Known rows, with every step that occurs
bozi > lubu: [-0.65  0.69  0.58  0.04  0.12  0.85  0.84  0.17  1.19  2.71  0.28 -0.59
  0.83  1.58 -1.16  0.30 -1.37 -0.42 -0.64 -1.08 -1.38]
bofadin > namo > lubu: [-0.90 -1.55 -1.15  1.36  0.51  0.04  0.83  0.88 -1.22 -1.39  1.51  0.96
  0.65  0.63 -0.39  0.43 -1.34 -0.64  5.18  0.55 -1.15]
ladi > lubu > namo > rara: [-2.09 -3.03 -1.21  2.73 -0.17  0.45  0.91  0.49  1.62  0.86  1.19  0.16
  0.93  0.87 -0.04  1.29 -0.88 -0.83  1.98 -0.93 -1.17]
ladi > bozi > lubu: [-0.16 -0.48  0.24 -0.23  0.59  1.05  0.78  0.85  0.51  2.79  1.13 -0.39
  0.91  0.94 -1.55  0.46 -2.08 -0.17 -2.69 -1.18 -1.22]
bofadin > rara: [-0.75 -0.43 -1.33  1.20  0.51  1.41  0.96  1.17 -0.90  0.37  0.05  0.19
  0.66  0.90 -1.23  0.98  0.45  0.01  3.31 -0.19 -1.77]
ladi > lubu > bofadin > rara: [-0.87 -1.41 -3.91  1.42  0.76  1.88  1.11  0.97 -0.39  1.82  1.21 -0.45
  0.84  1.39 -1.78  1.04 -0.25 -0.44  3.03 -0.82 -2.55]
ladi > bozi > lubu > rara: [-1.57 -2.01 -0.78  0.83  0.07  0.16 -0.11  0.19  1.56  3.10  0.70 -0.95
  0.45  0.20 -1.12  0.57 -1.39 -0.25 -3.29 -0.81 -1.36]
bozi > lubu > bofadin > rara: [-1.51 -0.53 -2.87  1.35  0.65  1.44  0.91  0.20 -0.63  2.90  1.37 -0.35
  0.78  1.06 -1.43  1.08  0.40 -0.23  2.61 -1.19 -2.50]
ladi > bozi: [ 0.03 -1.14 -0.93 -0.37  0.62  0.75  0.37  1.01 -1.40  0.18  0.66 -0.61
  0.77  0.46 -1.47  0.44 -1.48 -0.30 -2.55 -0.27 -1.05]
bofadin > lubu > ladi: [-1.07 -0.16 -2.20 -1.20  0.47  2.09  0.70  0.48 -1.58  0.01  1.49 -0.51
  1.01  2.12 -1.22  0.28 -0.42 -1.62  0.89 -1.54 -2.58]
ladi > bozi > lubu > namo: [-1.55 -2.71 -1.51  1.33 -0.01  0.78  0.10 -0.40 -0.24  2.83  1.96 -0.20
  0.67  0.50 -1.01  1.16 -1.51 -0.59 -2.06 -1.46 -1.62]
bozi > lubu > rara: [-2.01 -1.22 -0.40  0.98 -0.32  0.07  0.00 -0.34  2.07  2.83  0.01 -0.95
  0.39  0.70 -0.88  0.43 -0.83 -0.46 -1.57 -0.87 -1.46]
bozi > lubu > rara > bofadin: [-2.26  1.03 -1.31 -0.05  0.61 -0.14  0.96 -0.24  0.71  1.88  0.92 -0.55
  0.72  0.53 -0.28  0.87  0.09 -0.14  1.27 -0.11 -2.24]
ladi > bozi > lubu > rara > bofadin: [-1.91  0.34 -1.62 -0.19  0.94 -0.03  0.93  0.14  0.28  2.02  1.38 -0.49
  0.73  0.13 -0.58  0.99 -0.30  0.10  0.17 -0.08 -2.14]
rara > bofadin > lubu > ladi > bozi: [-0.61 -0.45 -2.65 -1.62  1.38  1.77  1.04  1.19 -2.62  0.26  2.60 -0.23
  1.12  1.04 -1.37  0.77 -0.99 -0.89 -0.41 -0.97 -2.48]
lubu > ladi: [-1.38  0.99 -1.53 -1.04  0.12  2.06  0.93  0.25 -0.44  1.10  0.98 -1.53
  0.71  1.71 -0.94  0.01  0.22 -1.53 -2.54 -2.03 -2.10]
lubu > namo > rara: [-2.67 -2.40 -0.98  2.63 -0.38 -0.25  0.52 -0.19  0.25  0.02  0.96  0.08
  0.80  0.36  0.34  1.28  0.23 -0.72  1.86 -0.55 -1.12]
rara > bofadin > namo: [-0.22  1.67 -1.71  0.14  1.32  0.29  0.95  1.14 -1.99 -0.95  1.79  1.04
  1.07  1.19 -0.48  0.86 -1.03  0.12  6.34  0.14 -2.07]
ladi > lubu > rara: [-1.25 -2.34 -1.82  1.01 -0.15  0.57  0.19  0.61  2.35  1.70 -0.31 -1.05
  0.44  1.03 -1.35  0.39 -1.55 -0.80 -1.07 -0.58 -1.48]
namo > rara > lubu > ladi: [-1.95 -0.43 -1.84 -0.39  0.45  2.34  1.32  0.13  0.01 -0.31  0.91 -0.44
  0.86  1.15  0.27  0.02  1.19 -0.27 -0.07 -1.31 -1.97]

Rows
[-0.48 -0.46 -1.63 -1.02  0.69  1.94  0.74  1.03 -1.16  1.39  1.71 -1.27
  0.75  0.82 -1.42  0.27 -0.79 -0.98 -4.55 -1.77 -1.73] => lubu > ladi > bozi
[-1.90  0.70 -2.33 -0.93  1.00  1.55  1.57  0.76 -1.48 -0.21  2.33  0.01
  1.28  1.76 -0.27  0.84  0.35 -1.25  3.45 -1.08 -2.82] => namo > rara > bofadin > lubu > ladi
[-1.15  0.86 -1.67  0.90  1.20 -0.04  0.66  0.80 -0.35  1.10  2.06  0.83
  0.88  0.87 -0.48  1.00 -1.14  0.18  5.40 -0.36 -2.23] => bozi > lubu > rara > bofadin > namo
[-1.48  1.18 -2.82 -1.73  0.99  1.97  1.28  0.47 -2.10 -0.11  2.08 -0.31
  1.16  1.97 -0.89  0.59  0.10 -1.31  2.57 -0.97 -3.07] => rara > bofadin > lubu > ladi
[-2.22  0.73 -2.12 -0.17  0.47 -0.32  0.73 -0.22 -0.42  0.18  0.38 -0.67
  0.62  0.28 -0.25  0.85  0.64 -0.19  1.76  0.57 -2.13] => lubu > rara > bofadin
[-1.97 -3.64 -3.56  1.80  0.18  1.67  0.18 -0.69 -1.68 -0.80  0.70  0.80
  0.52  0.16 -0.19  1.22  0.95  0.49  3.26  0.03 -2.19] => bofadin > rara > lubu > namo
[-1.67 -0.84 -1.83  2.29  0.64 -0.20  0.58  0.72 -0.67 -0.06  1.98  0.46
  1.08  0.98  0.00  0.88 -0.54 -0.39  5.11 -0.72 -1.40] => lubu > bofadin > namo > rara
[-1.60  0.18 -2.53 -0.09  0.70  0.37  1.17  0.53  1.02  0.85  0.65 -0.59
  0.77  0.78 -0.77  0.83 -0.51 -0.29  1.83  0.23 -2.30] => ladi > lubu > rara > bofadin
[-1.80  0.61 -2.57 -0.21  0.95  1.49  1.71  0.67 -1.26  0.17  2.92  0.09
  0.81  1.14 -0.16  0.39  0.10 -1.23  3.05 -1.08 -2.44] => rara > bofadin > namo > lubu > ladi
[-0.57 -0.26 -3.31  0.88  0.74  0.40 -0.04  0.35 -2.22  0.14  2.00  0.00
  0.88  1.41 -1.17  0.50 -1.23 -0.59  3.86 -0.64 -2.10] => lubu > bofadin > namo
[-0.69 -1.61 -2.24  0.37  0.74  1.99  0.88  0.44 -1.38 -1.61 -0.42  0.83
  0.67  0.53 -0.48  0.57  0.92  1.22  3.96  0.67 -1.93] => bofadin > rara > lubu
[-2.43 -2.77 -0.45  2.58  0.03  0.08  0.65  0.20  0.94  2.09  2.05  0.31
  0.93  0.17  0.04  1.40 -0.71 -0.41  0.38 -1.21 -1.07] => ladi > bozi > lubu > namo > rara
[-2.50 -0.30 -1.37  1.19  0.97 -0.09  1.57  0.23 -0.24  1.30  2.68  0.49
  1.14  0.07  0.35  1.69  0.01  0.01  2.52 -0.28 -1.87] => ladi > bozi > lubu > namo > rara > bofadin
[-2.76 -2.04 -0.20  2.67 -0.27  0.00  0.73 -0.25  1.37  1.87  1.48  0.16
  0.89  0.58  0.28  1.30 -0.27 -0.61  1.46 -1.19 -1.13] => bozi > lubu > namo > rara
[-0.63  0.10 -2.39  0.91  1.32  0.31  0.76  1.38 -0.08  0.35  1.91  0.84
  0.92  1.06 -0.72  0.98 -1.67 -0.02  5.80 -0.16 -2.25] => ladi > lubu > rara > bofadin > namo
[-1.38  1.40 -0.70 -0.84  0.25  2.34  1.26  0.23  1.03  3.54  1.51 -1.30
  0.81  1.98 -1.08  0.05 -0.40 -1.36 -3.09 -2.75 -2.17] => bozi > lubu > ladi
[-2.75 -3.02 -1.76  1.47 -0.49 -0.51  0.14 -0.36  0.68 -0.03  0.12 -0.65
  0.16 -0.21 -0.29  0.38 -0.05 -0.82  0.44  0.62 -1.19] => namo > lubu > rara
[-1.40 -0.08 -1.63 -0.11  1.09 -0.04  1.21  0.85 -2.02 -2.04  1.38  1.10
  1.44  1.25 -0.16  1.23 -0.45 -0.38  7.42  1.04 -2.17] => namo > rara > bofadin > lubu
[-1.55  0.11 -2.58  0.08  0.20  0.68  0.42 -0.92 -0.28  2.87  1.40 -1.42
  0.83  1.47 -1.31  0.33 -0.64 -0.87 -0.99 -1.33 -2.16] => bozi > lubu > bofadin
[-1.98  1.64 -0.70  0.19  0.86 -0.22  1.76  0.58 -0.51 -0.70  0.89  0.17
  1.16  0.57  0.37  1.07  0.67  0.00  4.22  0.43 -1.67] => namo > rara > bofadin
[-2.81  0.44 -1.21  1.27  0.60 -0.15  1.62 -0.16  0.13  1.01  2.08  0.35
  1.09  0.44  0.57  1.57  0.52 -0.15  4.04 -0.25 -1.94] => bozi > lubu > namo > rara > bofadin
[-1.76 -2.81 -2.04  0.69 -0.11 -0.12 -0.58 -0.01 -0.61 -0.51 -0.01 -0.11
  0.57  0.83 -1.04  0.72 -0.80 -0.79  2.20  0.39 -1.85] => bofadin > lubu > rara
[-1.24 -0.31 -1.89  0.84  1.09 -0.10  1.41  0.85 -1.70 -1.67  2.10  1.20
  0.83  0.48  0.00  0.69 -0.78 -0.34  6.96  0.93 -1.63] => rara > bofadin > namo > lubu
[-1.10  0.60 -2.20  0.83  1.12 -0.18  0.43  0.81 -1.21 -0.31  1.60  0.77
  0.78  0.67 -0.35  0.99 -0.72  0.10  5.77  0.06 -2.18] => lubu > rara > bofadin > namo
[-0.88 -1.55 -1.08  1.22  0.86  0.86  0.75  0.69 -0.61 -2.39  0.55  1.58
  1.00  0.62  0.57  0.45 -0.15  1.10  5.58  0.55 -1.20] => bofadin > namo > rara > lubu
[-2.24 -3.10 -1.96  2.16  0.02 -0.58 -0.05  0.21  0.20 -0.33  0.98  0.19
  0.26 -0.05 -0.23  0.53 -0.77 -0.63  3.16  0.39 -1.32] => bofadin > namo > lubu > rara
